Known rows, with every step that occurs:
J, M: [ 38  -6 -25   2  -5  -5 -14   5 -11  -3   4 -22  -8  -1   6 -10  10 -14
  -7  -1  -5  12   3  14]
D, J, M, N: [ 12  -1 -20   2   1   0 -10   8  42   8  -2  -1   3 -22  19   1 -26   6
   6  13  -2  -3  27  -5]
M, W, X, N: [-14  24  -4  -6 -62   9   0  13  12   7   2 -10 -13   2 -10  20  23   9
 -26   2 -24 -18 -17 -10]
N, M, W, D, J, X: [ -5  10  26  -1 -16 -16  18  12 -18 -19   5  18  -3   2 -27   8  47  33
  -9   5   0  15 -10  14]
N, X, W, M, J, D: [-26 -11  14  -2  41  14   9 -34  -4 -19  -8  12  -4  -1  -3  -8 -22   1
  36  -9  19  -5   5 -20]
M, N: [ 15   5 -24   7  -8   2 -20  -6   7   3  -4 -34   4  15  32   4 -39  12
  -3  -6 -15   3  -3 -12]
D, W, X: [ -8   5 -15  -4 -45  -8  15  32  -2  25  -7  -4  15   7  -1  -5  13   4
  -5  -3  -6 -11   3 -10]
X, W, M: [ 20   9  17   7   0  15  -7 -29 -45   2  -5  -9 -14 -11  21   6 -28 -16
  12  -5   8  12  -5  -6]
M, J, D: [ 20 -14  -4  -5  29  -8   6  18  20  -9   5  -9  11  22  20   2  17 -28
  -6 -16  13 -11 -15  -4]
M, W, D: [-20  18  16  17 -65  -8   5  34  -7   4   6 -17  -3  28  -8  25  31   8
 -40  -4  12  -3 -13   2]
J, M, N, X, W, D: [-21  -6 -26  14   3   7  -2 -15   4 -16   0 -26 -14  -5  10 -42 -43  15
  26   8   8   5  20   3]
X, N, M, J: [ 45   2   5 -25  47 -10 -20 -18  -5  -8   9   6 -17  13 -35  -6  -5   7
 -18   4 -19   5 -34   9]
W, D, J: [-26  -3  20   9 -33  -7  -2  28  -3   7   3  19  11  10 -12  42  -8  -4
 -40   6  17   0  20   7]
X, W, M, J: [ 27   6  22   1   9  11   5 -34 -29   4  -1  -1 -10 -21  26  -4 -21 -11
  15  -8  16   5  -6 -27]
D, J: [  9   3   4  -4   6   0 -13  12  28  14  -6  23  16 -14   4  53  -5   2
 -27   6  -6  -2  15 -12]
J, D, W, M, N: [ -1  -8  -9   7  -6  -7  -3  38  -3   0  -1 -34   4  46  10 -40  -7 -26
  28 -10  26 -11  -4  30]
N, X, W, D, J, M: [-48  -3   7   7  27  11   8 -16  10 -13  -6  24  -1 -21 -16   8 -31  16
  11  12  16   3  28 -10]
D, J, M, W: [ 10  10  -4   0 -13  -1  -1  25  43   9   1   7  -1 -25   1  20  21  10
 -12  15   1  -4  17  -3]
J, D, W, M, N, X: [-22 -12  -8   5   4  -3   1  25   3  -5  -5 -22   5  49  -5 -41 -12 -11
  40 -10  27 -15   1  23]
J, D, W, M: [  5 -10   1   4  -2  -9   0  40 -11   2  -1 -21   2  47  -2 -26  13 -35
  18 -11  28  -9  -7  35]
X, N: [ 29   4  -7  -8  19   7 -44  -8   0  10   7  -9  -8  15 -18  25 -16 -10
 -37   2 -23   1 -17  18]
D, J, X, N, M: [ 20  -7   9 -17  37   7 -15 -18  22   1   5  41  18 -32 -18  21  26  21
 -13  11 -23   6   9  14]
N, D, W, X: [-44  -1 -13  12 -19 -26  20  33  -2  18  -5   7   9   8 -15   4  40 -38
   0   6 -17   1  -1  12]
J, M, W, D: [  2   7  -5  15 -54  -9   4  29  -9  -4  10 -27 -17  12  -7 -14  30   0
 -17   5  14   3   1  17]
W, X, N, M, J: [  5   2  -7 -30 -19  -4   5 -13 -14  -9   3  14 -13  -2 -24  -4  -4   2
  -7   0 -25  -8 -18  -5]
D, W, M, N: [ 14   1  -1   7 -32  -8  -6  12 -14  27  -5 -24   4  23   3 -36 -19  14
  20  -7  16  -3   3  -7]
J, D, W: [  8  -6 -13   5  18  -8  -3  53  16   2  -1 -23  11  47   8 -12  17 -34
   4  -8  14  -7 -10  37]

Rows:
[ 37  -3   2 -24  53 -11 -18  -6   0 -19  10   0 -21  27 -32 -15  -2 -12
  -8   3 -11   1 -37  31] -> X, N, M, J, D
[ -6   9   6  19   6   6  -2 -29 -32  -2  -6 -20 -19  -8  33  -9 -35 -24
  30   1   1  15  -4  -2] -> X, W, M, N, D
[ 35  -1   2 -22  55 -12 -11  10  10  -8   9  -3 -14  27 -39 -33   6  -6
  -4   6  -5  -4 -35  33] -> X, N, M, J, D, W
[ 15  -6   3   9   1  26  -2 -49 -29  -2   2  -6  13 -32  44 -19  10  14
  28 -13  -8  14  11  -8] -> J, X, W, M, N
[-53   3  -4  12  15  15   0 -20  31  -7 -10  -1   5 -10  15   2 -67  33
  17   9   2  -5  24 -25] -> M, N, X, W, D, J
[-12  10  15  18  -2  10   0  -1 -31  -2   0 -12  -6  -1  22  16 -22 -15
 -20   2  11  14  -3   5] -> X, W, D
[ 45  -2   7 -18  33 -23   7 -10 -21 -14   0   8  -7  11 -13  -1  12  13
  -2  -7  -5  16 -28 -15] -> N, M, J
[-36  21  -5   1 -54  -2   5  17  10   5   2  -4 -13   3 -16  24  37  -7
 -23   7 -30 -14 -19   5] -> M, W, X, N, D
[ 15  11   5  11  -2  18  -8 -33 -30   1  -6 -25 -16 -10  39 -12 -51  -5
  27  -5   6   9  -3 -12] -> X, W, M, N
[ 23  -4  -1   8  28  24  -1 -36 -12  -1   3   4  19 -37  39  10  34   7
   1  -9 -20  17   4  -3] -> J, X, W
[-19  -5  17  -5  32  13   7 -49  -5  -6  -9  18  -3 -16  -6   3 -28  17
  27  -6  11  -2   9 -44] -> N, X, W, M, J
[ -8   4 -14 -16 -42  10 -12  -4  -7   5   1   4  -5   2 -10  21 -11 -13
 -24  -1 -30 -12  -6   3] -> W, X, N
[ -6  11  -8  -9 -31   6   0  18  47   8   4  13  -8 -31 -14  10  12   7
 -13  21 -10 -16  16   5] -> D, J, M, W, X, N
[-13   6  13  16   1  10   8   6  -4  -1   2   4  -7 -26  18   7 -24 -16
  -8  16  19   8  20  11] -> X, W, D, J, M
[-26  -6  -1  13 -41  -8  -1  25   7   1   6   2   1   3  -1  -2 -21   1
 -17  13  20  -1  28  15] -> W, D, J, M, N
[  4  -6  18   0  15  19   2 -25   9   8  -2  35  22 -53  23  24  15   8
  10   2  -1   4  26  -9] -> D, J, X, W, M
[  0   8  -9 -18 -20  -9   4  21  -4  15  -2   2  -3  16 -29 -24   2   7
  -1   7 -16  -7 -13  12] -> D, W, X, N, M
[ 31  -7   4 -15  45 -27  19  21  -2 -18   1  -2  -4  31 -15 -31  23  -5
  16  -5  12   5 -31  11] -> N, M, J, D, W
[-44  -1  11   9  21  12   2 -23 -10 -11  -7  13   1   0 -12  21 -31  15
  -2  -1   7   5  12 -14] -> N, X, W, D
[ 31 -19   1  -5  16   2   9 -26  11   6   8  16  33 -23  22   3  50  16
 -11 -19  -6   0   2 -30] -> M, J, X
[-18  -1  -7  18  19 -28   4  34   2  19  -3   0   9  19 -15   9  42 -36
  -9   6 -13  10  -7  18] -> N, D, W
[-22  -1  14   0  21  16  -2 -42 -21  -8 -12  13  -7 -11 -12  11 -31  14
  25  -6   6   5  10 -26] -> N, X, W, M
[-19  -2 -24   3   8   5 -15 -22  20  -5 -11 -15   7  14  10   5 -47  32
  13  -6 -14  -3  10 -28] -> M, N, X
[-20  -8   9  10 -38 -10  -1  29  -4   3   6  14   3   3 -15  15  -3  -7
 -27  12  24   1  25  18] -> W, D, J, M
[  8  -9   4  -3  10  11  -6  -6  28  10   0  36  36 -36  13  43  35  15
 -17   0 -12   3  26  -8] -> D, J, X
[  8  21   2 -14 -41 -16  19  11 -25 -18  -4  -2 -20  13 -17   6  27  25
   0   1 -20   7 -29  -3] -> N, M, W, X
[ -4  -4  -9 -28 -11  -4   7   1  -6 -21   5   9 -14  12 -23 -13  -2 -15
   0  -1 -18 -15 -22  12] -> W, X, N, M, J, D
[-17   4   0   3  44  18  -3 -34   2  -9 -13  10   1 -14   0  23 -30  14
   9  -1  -9   6   6 -24] -> N, X, W
[-14   0 -18   2  28  14  -3 -13  53  -1  -8   7  -1 -41  16  -4 -42  18
  22  19  -1  -3  33 -15] -> D, J, M, N, X, W
[  7  12 -21  -5 -59   4   0  13  10  -2   8 -21 -22  -7  -8 -18  24   5
  -7   8 -14  -8  -4  11] -> J, M, W, X, N
[ 16 -13  -3  -3  26 -11  14  34  32   4   4 -10  16  23  13 -22  24 -19
   1 -11  21 -17 -13   1] -> M, J, D, W
[ 30 -10  21  -7 -28  -9  -2 -18 -32   8   2   5  -3   5   2   2   4  -2
   1 -18  22  -3  -4 -30] -> W, M, J
[-19 -17  11  14   6 -27  19   7 -15  19   4  16  15  -1 -16 -20  69 -21
  15  -4   2   6   4   3] -> N, D, W, M, J, X
[ 12 -14  15   6  16  10  21 -26   0  -2  11  14  23 -32  31  -5  35  11
  -7 -12   8   3   5 -25] -> M, J, X, W, D
